Each row was made from one small tree. Brackets hold a mark, then the marks that hang from it, in the order of their numbers. Every link used is in the known rows. Write each row's tree.
Known rows
{k311 {k211 {k493 {k231 k768}} k882}}: [-0.05 -2.68 -1.19  0.85 -0.27 -0.92  0.38  0.85  1.12 -0.93  0.33 -0.16
  0.54 -1.17 -0.46  2.05 -1.35  0.39  0.07  0.94 -0.60]
{k311 {k211 k389 {k493 k231} k882}}: [-1.77 -4.42 -1.56  0.17 -1.02 -0.70  1.47  1.14  2.22 -1.00 -0.40  0.87
 -0.18 -2.72 -0.73  2.57 -1.50  0.63  1.04  1.35  0.18]
{k768 {k231 k451 {k493 k211}}}: [ 0.70  3.87 -0.87 -0.41  1.26  0.17 -2.10 -1.40 -1.29  2.50 -0.13 -0.14
  0.24  3.77  0.52 -1.47  1.17 -0.90  0.44 -1.12 -0.42]
{k231 k493}: [ 0.88  1.17  2.12  0.76  1.75  0.63 -0.41  0.31 -1.74 -0.10 -0.56 -0.08
 -0.99  1.78  0.11 -2.11  1.15 -1.05 -0.80 -0.66  0.95]
{k609 k378 {k451 {k231 k493}}}: [ 2.93  5.03  3.00 -2.00  4.25  3.13  0.47 -0.77 -5.39  0.75 -1.78 -1.82
 -0.64  1.27 -0.16 -5.10  1.42 -1.38 -0.11 -0.35  1.69]
{k882 {k211 k311 k389 {k493 k231}}}: [-2.89 -2.87 -0.87 -0.71 -2.39  0.32  2.89  2.26  0.93 -2.38  1.00  2.64
  0.47 -3.21 -1.67  1.80  0.45 -0.58  0.34 -0.10  1.57]
{k609 {k451 k231}}: [ 0.95  3.05  3.10 -0.25  3.00  1.78  0.37 -0.23 -4.48 -0.79 -1.43 -0.34
 -1.42  0.97  0.47 -2.88  0.59 -0.59  0.48 -1.63  2.22]
{k609 k378 {k451 {k231 {k493 {k211 k311 k882}} k768}}}: [ 3.13  5.35  1.55 -2.36  2.49  2.52  0.64 -0.74 -3.47  0.55 -1.23 -2.23
  0.52  0.14 -0.50 -3.05  1.19 -0.78 -0.54  0.35  0.86]
{k231 k451}: [ 0.36  0.56  1.12  1.22  1.56  0.61 -1.65 -0.73 -1.86 -0.05  0.21 -0.59
 -1.09  1.99  1.95 -2.26 -0.41 -0.87 -0.10 -1.39  0.49]
{k882 {k211 k389 {k493 {k231 k451}}}}: [-1.91 -2.12 -0.79 -0.84 -2.05 -0.10  1.24  0.44  0.71 -0.32  0.98  1.62
  0.24 -1.31 -0.71  0.54  0.30 -0.89  0.26 -0.49  0.45]
{k311 {k211 k389 {k493 {k231 k451}} k882}}: [-1.25 -3.64 -2.04 -0.36 -1.37 -0.31  0.61  0.17  2.29 -0.19  0.11  0.64
 -0.11 -2.47 -0.14  2.54 -1.83  0.44  0.95  1.21 -0.48]
{k493 {k211 k389} {k231 k451 k768}}: [ 0.70  0.60 -0.77  1.01 -0.70 -2.45 -1.79 -1.68  0.98  2.86  0.95 -1.06
  1.55  1.50  1.39 -0.62 -0.24  0.66  0.29  0.28 -2.33]
{k493 {k231 k768}}: [ 1.41 -0.05  1.37  2.19  1.73 -1.41 -1.11  0.41 -1.23  0.19  0.41 -1.10
  1.08  2.49  0.84 -1.99 -0.49 -0.02 -0.10 -0.50 -1.10]
{k389 {k211 {k493 k231} k882}}: [-1.62 -2.71  0.84  0.73 -0.38 -0.23  0.20  2.37  1.25 -2.80 -0.35  0.62
 -1.20 -1.19 -1.15  3.29 -1.49  2.37  0.92 -0.94 -0.42]
{k231 k451 k493 k768}: [ 3.44  3.71  0.97 -0.09  0.72  1.21 -3.35 -2.79 -1.29  2.57  1.00 -1.42
  1.05  3.37  1.76 -2.25  0.15 -1.86 -2.45 -0.46 -1.67]
{k311 {k211 k389 {k493 {k231 k451 k768}} k882}}: [-0.39 -3.11 -2.15 -0.26 -1.56 -0.49 -0.07 -0.41  2.35  0.34  0.44  0.13
  0.87 -1.89  0.12  2.50 -2.06  0.23  0.14  1.49 -1.19]
{k882 {k211 k389}}: [-2.69 -2.44  1.05  0.78 -0.47 -0.30  1.67  1.59 -0.57 -1.72  0.07  1.39
 -0.61 -0.46  0.22 -1.19  1.30 -1.65  0.05 -0.75  2.81]
{k493 k211 {k231 k451 k768}}: [ 1.49  1.74 -0.28  1.67  0.22 -2.57 -2.18 -1.44 -0.32  2.37  1.18 -1.68
  1.28  2.38  1.37 -1.02  0.09  0.68  0.12 -0.31 -2.36]
{k451 {k231 k493 k768}}: [ 2.74  4.38  2.02  0.04  2.27  0.46 -0.46 -0.71 -3.02  1.06  0.15 -0.78
  0.12  1.96  0.84 -2.64  1.82 -0.62 -1.34  0.32 -0.03]
{k493 {k211 k311 k389 k882} {k231 k768}}: [-1.08 -1.55 -1.42  0.93 -1.88 -2.41  0.97  1.32  2.94 -0.54  0.47 -0.33
  1.24 -1.35 -0.33  1.81 -0.58  1.66  0.93  0.86 -1.20]
{k86 k378}: [-1.60 -2.84  2.00  2.80  3.43 -0.82 -0.76 -0.16 -2.42 -1.20 -1.55 -0.87
 -1.19  2.37  0.62 -3.69  0.50 -0.98  0.84 -1.44  3.25]

Which tree is each row?
[ 1.02  3.52 -0.24 -0.62  1.83  1.23 -2.24 -1.19 -1.79  2.01 -0.17 -0.01
  0.20  4.03  0.74 -2.18  0.51 -1.46  0.21 -1.39 -0.29] : {k768 {k231 k451 k493}}
[-0.35 -0.43 -2.19  0.09 -2.47 -1.76 -0.36 -0.25  3.11  0.80  1.10 -0.73
  1.42 -1.06  0.64  1.77 -1.11  1.36  0.84  0.68 -2.16] : {k493 {k211 k311 k389 k882} {k231 k451 k768}}
[ 0.87  3.84  1.63  0.16  1.87 -0.61  0.65 -0.04 -2.57  0.65 -0.46 -0.15
 -1.39  0.83  0.06 -1.99  2.79  0.34  0.09  0.19  0.90] : {k451 {k231 {k493 k211}}}
[-2.68 -4.20 -1.43 -0.94 -2.31  1.46  2.79  2.06  3.06 -3.96 -0.54  1.71
 -1.01 -4.00 -1.67  3.37 -1.63  0.91  0.45  0.28  1.38] : {k211 k311 k389 k493 k882}
[ 1.08  3.31  0.24 -0.77 -0.03 -0.19  0.85 -0.16 -0.32  0.53  0.09 -0.28
  0.24 -0.39  0.04 -0.25  1.82  0.47 -0.70  1.16 -0.04] : {k451 {k231 {k493 {k211 k311 k389 k882}} k768}}
[-0.07 -0.44 -0.31 -0.10 -1.29 -0.32  0.10  0.15 -0.39 -0.22  1.64  0.56
  1.06  0.21 -0.37  0.07  0.42 -1.25 -0.66 -0.86 -0.27] : {k882 {k211 {k493 {k231 k451 k768}}}}
[ 1.74  0.08 -0.27  0.36  0.05  0.02 -1.43 -1.14 -0.38  0.68  0.97 -0.54
  0.93  1.27 -0.04  0.01 -1.16  0.16 -0.66 -0.60 -2.05] : {k211 {k493 {k231 k451 k768}}}
[-0.20  3.13 -1.64 -1.09  0.23  0.70 -1.34 -1.07 -0.30  2.07  0.03  0.76
  0.59  2.13  0.18 -0.43  0.84 -0.73  0.47 -0.56 -0.15] : {k768 {k231 k451 {k493 {k211 k311 k389}}}}
[ 1.62  2.41 -1.27 -1.19 -2.22  0.37 -1.74 -2.12  2.04  2.01  0.99 -0.77
  1.17  0.30  0.88  0.80  0.13 -0.58 -1.59  0.63 -1.70] : {k231 k451 {k493 {k211 k311 k389 k882}} k768}
[-1.07 -3.30 -1.53 -1.25 -2.23  0.08  0.79  0.14  3.16 -0.42 -0.19  0.18
 -0.60 -1.59 -0.75  1.98 -2.33  1.12  1.24 -0.10 -1.42] : {k211 k389 {k493 {k231 k451}} k882}
[-2.04 -4.43 -1.25  0.30 -0.89 -0.01  1.49  0.95  1.81 -1.74 -0.69  1.00
 -0.76 -2.68 -0.47  2.45 -1.18  0.17  0.29  1.13  1.33] : {k311 {k211 k389 k493 k882}}
[ 4.05  5.75  2.85 -1.91  4.01  3.01 -0.38 -1.47 -5.34  1.40 -1.32 -2.45
  0.55  2.01  0.19 -5.09  1.23 -1.69 -1.08 -0.02  0.84] : {k609 k378 {k451 {k231 k493 k768}}}
[-1.94 -2.76  1.23  0.76 -0.22  0.49  0.24  2.20  0.83 -3.55 -0.64  0.76
 -1.80 -1.21 -0.86  3.22 -1.15  1.81  0.19 -1.04  0.80] : {k389 {k211 k493 k882}}
[-1.93 -1.68  1.06  0.85  0.23  1.34  0.37  2.42 -0.57 -3.94  0.04  2.04
 -0.96 -2.10 -0.99  3.25 -0.53  1.58 -0.43 -0.79  1.43] : {k389 {k211 k311 k493}}
[-0.68 -0.13  0.45  0.10 -0.68 -0.76  0.62  0.35  1.32  0.23 -0.90 -0.14
 -1.18  0.12 -0.41 -0.03  1.18  0.12  0.05  0.12  0.59] : {k231 {k493 {k211 k389 k882}}}
[-1.09 -0.07 -0.06 -0.30 -1.22 -0.13  1.27  1.02  1.62 -0.72 -0.53  0.57
 -0.92 -1.28 -0.73  0.91  1.16  0.27  0.10  0.43  0.91] : {k231 {k493 {k211 k311 k389 k882}}}
[ 0.11 -2.08 -1.51  0.18 -0.41 -0.31 -0.71 -1.02  0.59  1.21  0.77  0.67
  1.36 -1.08  0.37  1.44 -1.37 -0.21 -0.41  1.37 -0.97] : {k311 {k211 k389 {k493 {k231 k451 k768}}}}
[-0.77 -3.83 -1.66  0.21 -1.17 -0.82  0.81  0.62  2.34 -0.46  0.04  0.39
  0.73 -2.05 -0.47  2.53 -1.69  0.51  0.23  1.51 -0.55] : {k311 {k211 k389 {k493 {k231 k768}} k882}}
[ 1.82  3.96  1.13 -0.19  1.08 -0.64 -0.08 -1.15 -1.68  1.85  0.03 -0.48
  0.30  1.19  0.45 -1.61  2.30  0.02 -1.03  0.96 -0.15] : {k451 {k231 {k493 {k211 k389}} k768}}
[-0.46 -3.61 -1.10 -0.45 -1.98 -0.46  0.96  0.52  3.23 -0.76 -0.27 -0.12
  0.50 -1.08 -1.17  2.03 -2.10  1.09  0.31  0.37 -1.40] : {k211 k389 {k493 {k231 k768}} k882}
[-1.41 -1.48  0.15  1.76  0.10 -2.87  0.58  0.65  0.63  0.68 -0.34  0.02
 -0.11  0.23  0.01 -0.41  0.58  1.41  1.59  0.08 -0.29] : {k493 {k211 k389} k231}
[ 1.28  3.07  0.53 -0.05  0.17 -0.02 -1.89 -1.82 -0.84  2.21  0.37 -0.65
 -0.72  1.90  0.91 -1.42  1.38 -0.71 -0.61 -0.64 -0.49] : {k231 k451 {k493 k211}}
[-0.17  1.34 -1.04 -1.28 -1.88  0.55 -0.43 -0.84  1.85  0.94  0.29  0.06
 -0.66 -0.90  0.35  0.79  0.46 -0.17 -0.07  0.18 -0.42] : {k231 k451 {k493 {k211 k311 k389 k882}}}
[-2.05 -2.91 -0.66 -0.38 -1.05  1.55  1.97  1.34  0.88 -2.87 -0.21  2.32
 -0.39 -2.97 -1.33  1.98 -0.76  0.33 -0.28  0.18  1.69] : {k211 k311 k389 k493}
